Each row was made from one walk, in order. Every step used is in the known rows, and no mark comes twice. Write each row's walk.
Known rows:
L > T > Z > K > D > Q: 36,37,6,23,-1,-8,6,24,8,-3,-10,19,-2,64,-10,-19,22,-40,0,-50,-7,0,68,11,-37,-5,-18,-16,4,7,31,-8,-47,23,21,-11,4,6,-2,-11,-29,5,-36,-15,4,8,15,-15,13,-2,-5,-24
B > D > T > Z > K > L: -22,18,-28,-21,14,-16,25,-11,-18,12,6,30,-48,-48,-7,-28,9,-23,7,13,-55,-23,14,-6,-8,-8,-7,9,6,-5,37,26,2,0,-6,-16,-11,17,14,-1,-39,3,0,7,16,9,-8,-9,-30,-25,-11,12
Y > D > G: -13,-29,12,9,-9,11,-6,-7,2,10,-30,-17,-27,-22,3,40,-37,16,-10,23,25,13,-7,-4,34,20,10,-26,2,11,-20,9,5,-31,-2,16,-1,-42,-24,8,24,-12,2,6,-20,-17,11,-1,22,42,28,-5
L > K > D: 6,15,1,4,26,18,-27,8,-8,-14,-4,15,13,6,4,-4,-17,0,8,-11,23,-6,29,6,14,37,-9,3,0,-2,34,21,44,4,1,-5,15,-6,-5,5,27,15,-19,-1,-2,-13,-3,7,18,-2,-5,22
D > T: -23,-15,2,13,16,8,2,13,-18,0,-44,-6,-10,-21,-8,19,-17,25,8,-2,1,4,-19,2,52,2,1,10,-6,-2,-20,25,-15,-14,-16,5,-9,-13,-16,-1,23,-16,-2,18,31,-3,5,-20,-19,10,1,-2
B > L > T: 14,-9,8,5,-12,-11,19,-17,-5,-17,5,-17,1,16,14,28,10,-28,35,-18,-24,3,-3,15,2,-25,0,-40,-16,10,18,-37,31,27,7,-18,-20,3,5,1,39,-24,1,-4,5,-2,-5,5,-20,-4,4,-5
B > L > K: 25,-8,21,15,36,-11,8,-25,-8,-16,-21,6,8,-18,9,9,-20,-23,57,-7,10,-2,4,2,6,14,-9,-30,4,6,36,-9,85,9,0,-16,-30,16,10,6,35,-1,0,-10,6,3,-21,17,-2,-12,-1,28
Y > D > K > L: -53,-20,-2,1,-30,20,19,-17,-2,3,-23,-14,18,-9,3,-7,-11,36,-3,19,-18,-15,-22,-5,-11,-3,11,-26,13,-4,-38,3,23,-5,8,7,2,-28,-21,10,8,3,-9,3,-2,-8,-8,4,-7,6,28,6
K > D > T: -24,12,-14,7,16,23,-36,29,-15,-5,-15,10,-2,-11,5,13,-29,15,-11,-4,15,-12,8,-8,47,18,-1,43,-12,-1,-9,19,-30,-6,-11,3,8,-19,-27,6,22,5,-13,7,27,-10,13,-17,-10,6,5,2
D > Q: -29,-7,41,44,33,10,-4,24,-1,-2,-40,-12,10,20,0,11,-29,22,20,-43,30,-1,7,5,40,22,-7,-25,-1,-1,-3,5,-9,-14,-15,-3,-12,-23,-29,-2,24,-22,-23,-4,-5,-23,13,-16,4,19,-3,-14
T > Z > K > L: 8,11,1,5,2,-11,45,-21,-10,11,1,21,-3,-7,-2,-25,14,9,18,-6,-32,1,25,4,-22,-11,-34,-17,19,-7,27,22,3,-12,4,-13,-10,27,23,-4,-22,-4,-24,-1,-21,2,-8,9,13,9,-7,7
Y > D > T: -24,-29,-16,5,3,15,10,3,-4,-3,-54,-14,-30,-13,0,31,-22,19,-5,-4,-5,9,-30,2,64,8,21,-33,4,7,-23,21,-17,-16,13,16,0,-40,-23,-7,23,-22,1,9,37,-2,18,-8,-12,15,26,10
L > K > D > G: 15,23,3,2,21,23,-52,5,-16,-13,7,13,10,-13,-7,15,-37,-1,-2,25,41,-17,39,-7,-1,39,-10,32,8,5,16,9,53,1,-22,8,6,-25,-22,14,24,25,-13,6,-16,-19,-9,-4,21,14,4,1
B > Z > K > L > T > D: 48,20,-27,-31,-1,-15,-2,-14,16,-1,52,7,0,41,-1,-26,42,-9,-17,-9,-16,7,-14,15,-29,-25,3,-5,-14,3,-13,-24,20,6,-3,-3,17,34,33,-6,-39,-7,20,19,-15,29,-2,11,-9,-17,-4,-2
Y > D: -19,-31,6,13,-4,5,14,-6,9,-1,-43,-21,-27,-8,3,22,-17,22,1,-10,13,27,-10,6,49,11,12,-63,5,11,-2,21,-6,-34,18,12,3,-37,-5,-2,24,-22,-5,0,3,-18,14,11,10,26,22,10
B > D > K: -81,-7,14,6,-10,-9,-15,6,-1,12,-51,-13,-9,-34,-6,-6,-18,2,-13,31,5,-19,-6,5,9,19,16,18,0,10,7,3,-9,-6,-17,0,-14,-21,-14,9,16,4,7,5,12,-17,-3,-3,-17,3,-16,-8
B > L > T > D > Q: 10,-3,18,1,18,-3,-22,9,25,-6,1,-18,14,61,9,19,11,-52,36,-61,19,1,-13,4,5,-6,8,-9,0,25,-1,-57,34,21,-8,-16,-20,-13,-9,11,26,-18,-2,-1,7,-2,11,6,-24,-18,6,-14
T > Z > K > D > B > L: 29,-3,19,-2,-12,-34,15,-10,0,-8,12,30,-3,-48,12,-11,-10,-46,7,-3,11,3,25,-16,-30,-5,5,12,16,-3,31,-15,-37,-2,33,-16,-22,32,35,-5,-37,33,11,-41,3,17,-6,8,30,-10,-18,13
K > L > T: -9,0,-11,2,-16,16,20,-11,-9,-2,40,-15,11,24,-1,7,22,28,16,-3,-38,-10,-8,8,-7,-20,-20,-42,-19,-10,5,-12,41,29,-7,-10,11,4,-1,0,24,-20,-21,9,-11,-19,-9,-5,-28,-1,13,-5
Z > K > L > T > D > G: 30,21,-19,-22,2,8,-28,-9,16,4,64,-7,10,25,-9,24,25,-23,-8,35,-13,-20,-13,-5,-41,-19,-10,37,-3,19,-17,-20,30,12,-30,9,0,-14,-12,17,17,-1,24,19,-35,10,-10,3,-11,2,10,-16
T > D: -18,-14,6,-6,15,15,-24,11,17,-2,-20,-19,-6,11,-2,11,-6,14,3,-10,44,13,-27,1,45,24,-4,25,5,12,-6,11,5,-33,-22,2,0,-21,-2,11,28,-14,0,14,-1,-30,9,19,1,15,-6,6
T > Z > K: 13,1,11,20,2,-32,40,-7,-5,9,-48,9,-22,-9,-9,-17,5,-7,7,-9,-11,13,26,20,2,1,-18,-12,15,7,32,34,-39,-31,11,-3,-19,22,18,-11,-18,-9,-12,-8,-3,6,3,5,24,26,-20,3
Z > K > L > T > D: 34,17,-22,-24,5,2,-7,-6,18,-5,59,-5,6,44,-1,-1,40,-14,0,-2,-27,-10,-28,14,-24,-19,-8,8,3,10,3,-11,21,14,-14,-2,5,6,-3,13,16,-4,27,15,-26,11,-15,13,-20,-20,9,2

Write each row's walk:
18,21,-3,8,2,-13,0,9,-7,1,-18,32,-17,3,-2,-24,-3,-11,-6,-14,7,6,55,14,-11,13,-22,15,15,10,44,34,-49,-21,14,-5,0,10,14,-3,-19,20,-23,-13,-6,2,5,6,37,11,-12,7 => T > Z > K > D
17,-18,-22,7,-5,-17,37,-9,-7,6,-59,6,-49,-15,-8,-9,2,-18,-8,-12,-31,20,4,15,22,-7,11,-34,22,14,-3,38,-54,-25,35,13,-6,-9,-1,-16,-28,-12,-3,1,33,26,10,-5,3,12,14,15 => Y > D > T > Z > K
22,19,-7,0,8,1,19,-16,-3,-3,41,-1,8,23,-1,8,32,-4,3,9,-50,-11,5,14,-34,-29,-13,-35,-11,-5,19,-9,19,27,-5,3,-4,17,3,1,15,-11,10,5,-21,14,-17,-9,-18,-10,10,-4 => Z > K > L > T
15,21,-25,5,13,20,-7,9,-21,-11,-32,30,-7,-9,-11,-25,-8,-7,14,-19,-12,-5,40,3,19,21,-21,29,14,-1,20,34,18,12,7,-12,11,15,-2,-10,-23,18,-47,9,45,-5,-1,5,-5,-11,-2,24 => L > K > D > T > Z
13,-30,-3,-21,-29,-9,1,2,19,7,8,-28,-13,1,-6,-7,19,1,-25,-2,16,32,-36,-2,10,-13,31,-5,-19,-18,-48,-37,0,13,12,4,29,18,35,-25,-38,-8,19,6,23,6,13,4,-8,-13,-17,-19 => L > T > D > B > Z
11,31,31,29,48,0,-33,40,4,-3,-12,20,19,38,9,6,-26,-14,-3,-32,45,-8,41,3,12,24,3,3,7,4,27,11,-47,-11,-8,7,-16,-24,-19,13,8,11,-1,-16,-25,1,16,-21,26,6,1,-10 => Z > K > D > Q
8,29,-15,-1,29,1,-36,24,-13,-10,-10,29,-3,-6,0,14,-18,-17,-18,6,9,-16,16,5,19,11,6,45,-6,3,10,22,-53,-12,-9,14,-7,-17,-19,11,12,14,21,1,16,18,8,-26,3,-6,4,2 => Z > K > D > T
-7,4,-15,-1,-38,10,53,-21,-11,6,25,-5,-3,18,-5,-18,40,22,26,-19,-58,3,18,0,-28,-27,-35,-42,-7,-11,13,-1,30,27,8,-24,15,27,15,-16,-16,-23,-54,13,6,-20,-10,8,-23,3,0,-7 => K > L > T > Z
4,12,-14,-7,3,-8,39,-8,-26,6,-4,22,-7,-23,-8,-20,17,5,13,-3,-49,-12,8,2,-15,-17,-26,9,16,-5,3,34,-10,-4,-3,-10,-12,27,5,-10,-35,-4,-11,5,15,15,-7,-8,-11,-5,0,14 => D > T > Z > K > L
-13,-4,7,-10,11,14,-49,11,21,5,-15,-13,-3,-8,0,29,-25,9,-6,19,48,6,-16,-8,36,24,-3,57,5,18,-26,1,10,-35,-34,8,-3,-33,-19,13,25,-12,7,21,-21,-30,7,9,15,31,-5,-15 => T > D > G
-40,-15,11,2,-7,15,-27,15,15,9,-50,-24,19,9,-7,-7,-4,17,-12,16,28,2,-34,4,8,18,3,59,17,14,-37,0,-8,-23,-24,10,-3,-25,-17,9,14,7,8,13,5,-12,-1,16,2,13,-19,-3 => T > D > K
13,-14,8,-29,8,-18,-3,-3,9,10,41,5,8,-23,6,-30,5,6,-15,11,25,15,-43,-17,-5,-3,29,20,4,-19,-29,-9,2,-14,0,7,20,31,32,-9,-56,11,46,-3,-15,23,5,8,14,-19,-17,7 => T > D > B > Z > K > L
30,0,-7,-1,-33,-24,16,7,3,0,16,4,-13,3,-9,-17,26,-29,-17,6,-18,12,31,1,-44,-17,2,-4,-1,-9,19,-2,-55,22,43,-2,14,25,25,-26,-39,26,-4,-21,14,17,-3,-9,17,-6,-15,-12 => L > T > Z > K > D > B
18,-6,-11,-27,-6,0,-2,-5,20,5,74,-12,13,10,-7,8,39,-8,-9,19,-19,-7,-48,-10,-32,-26,19,9,4,-10,-22,-20,7,28,0,6,11,10,10,-1,-3,12,41,-6,-12,17,-17,4,-17,-30,2,-2 => Z > K > L > T > D > B
-25,-12,14,11,-5,13,-23,20,-4,-2,13,-5,8,-31,12,12,-31,27,-19,14,34,6,-2,-18,23,20,14,16,-11,-16,-1,4,-24,-5,8,2,16,-5,-1,-4,9,17,5,-17,1,-23,6,-9,16,5,-10,-6 => K > D > B
8,-11,20,-4,5,-28,25,-14,-6,6,31,4,11,-48,11,-23,-5,23,-14,17,3,3,-19,-20,-22,-14,24,-27,-14,-32,-27,-6,-3,-4,17,11,4,40,33,-19,-57,5,28,-17,-23,27,0,-14,16,-15,-12,4 => D > B > Z > K > L
-19,14,6,5,3,20,-51,19,-10,1,1,11,5,-10,11,30,-42,7,-21,25,48,-6,37,-13,16,29,-10,48,-12,6,-4,4,-6,-17,-22,6,7,-34,-20,18,28,6,-12,6,-24,-29,8,-7,28,32,4,-16 => K > D > G
43,24,-17,3,-24,-16,11,3,0,-3,1,19,-18,35,-11,-19,26,-33,-14,-19,-27,6,61,24,-36,-15,-19,-5,-1,5,42,6,-45,14,20,-6,9,19,22,-9,-23,6,-21,-8,4,12,-2,0,13,4,-4,-7 => L > T > Z > K > D
-12,-31,14,-16,-7,-2,-13,8,13,6,-14,-20,-8,-26,-1,-14,-11,21,-18,0,49,31,-40,-11,37,6,27,16,-8,-16,-47,-10,-5,-23,4,5,22,7,26,-18,-33,-1,20,2,13,-3,16,14,18,3,-20,-5 => T > D > B > Z
2,9,7,3,26,-3,12,-14,-10,-1,25,13,15,-6,0,3,1,17,10,12,-12,-5,-6,4,-3,-3,-12,-14,4,-6,20,22,3,-13,-17,1,-11,3,-3,14,12,-4,5,0,-32,3,-15,-3,8,-1,5,13 => Z > K > L
22,-2,18,-3,11,-28,-13,0,1,-12,27,17,12,-36,24,20,-24,-42,3,14,33,-4,0,-19,-14,2,27,9,0,-3,23,-20,-30,7,11,0,-26,11,11,15,7,33,38,-35,-5,21,-7,-6,25,-17,-5,10 => Z > K > D > B > L
27,-17,13,-17,8,-36,-10,5,24,7,-11,-4,-11,-28,-5,-16,-2,-8,-28,13,47,25,-38,-5,16,-1,39,19,2,-13,-30,-4,-35,-28,7,20,9,19,27,-18,-47,16,48,-7,-1,25,12,6,25,0,-32,2 => T > D > B > Z > K
-8,4,-25,-19,-11,29,-10,-5,19,-3,52,-20,9,43,1,2,34,11,15,-9,-18,-5,-32,8,-1,-15,-13,4,-7,3,-13,-18,44,17,-21,-5,19,-4,-3,6,24,-19,-9,23,-8,-20,-5,13,-35,-9,6,-4 => K > L > T > D
-33,1,-1,6,-34,17,13,-10,-7,5,11,-19,43,18,-6,-8,26,26,-2,23,-47,-27,-11,1,-49,-27,-10,-3,-10,-8,-30,-23,27,39,-10,-11,-1,5,-17,6,13,-5,-17,7,4,-2,-18,-5,-33,-8,0,-12 => D > K > L > T
-29,-16,-18,2,-52,19,28,-25,3,1,2,-26,19,22,-2,-4,22,16,-10,19,-47,-10,-23,3,-40,-25,8,-54,-2,1,-35,-25,22,32,15,1,6,-23,-19,5,9,-8,-8,2,9,6,-10,0,-26,-3,31,-4 => Y > D > K > L > T
11,-12,9,-7,-25,-3,-9,2,1,-17,50,-10,11,-14,17,23,-7,-34,10,1,5,-5,0,-20,-11,-15,19,-11,-24,-8,5,-52,14,46,26,-14,-3,9,15,3,16,11,13,-23,13,1,-4,-3,-10,-23,-3,-5 => K > D > B > L > T
-54,-8,14,13,-13,16,9,-9,-18,7,-14,-7,41,-9,-1,-17,-5,43,3,20,-13,-19,-16,-10,-24,-3,-11,19,5,-9,-32,3,21,7,-20,-7,-10,0,-20,10,10,0,-15,4,-1,-7,-14,-1,-6,-2,-3,-2 => D > K > L
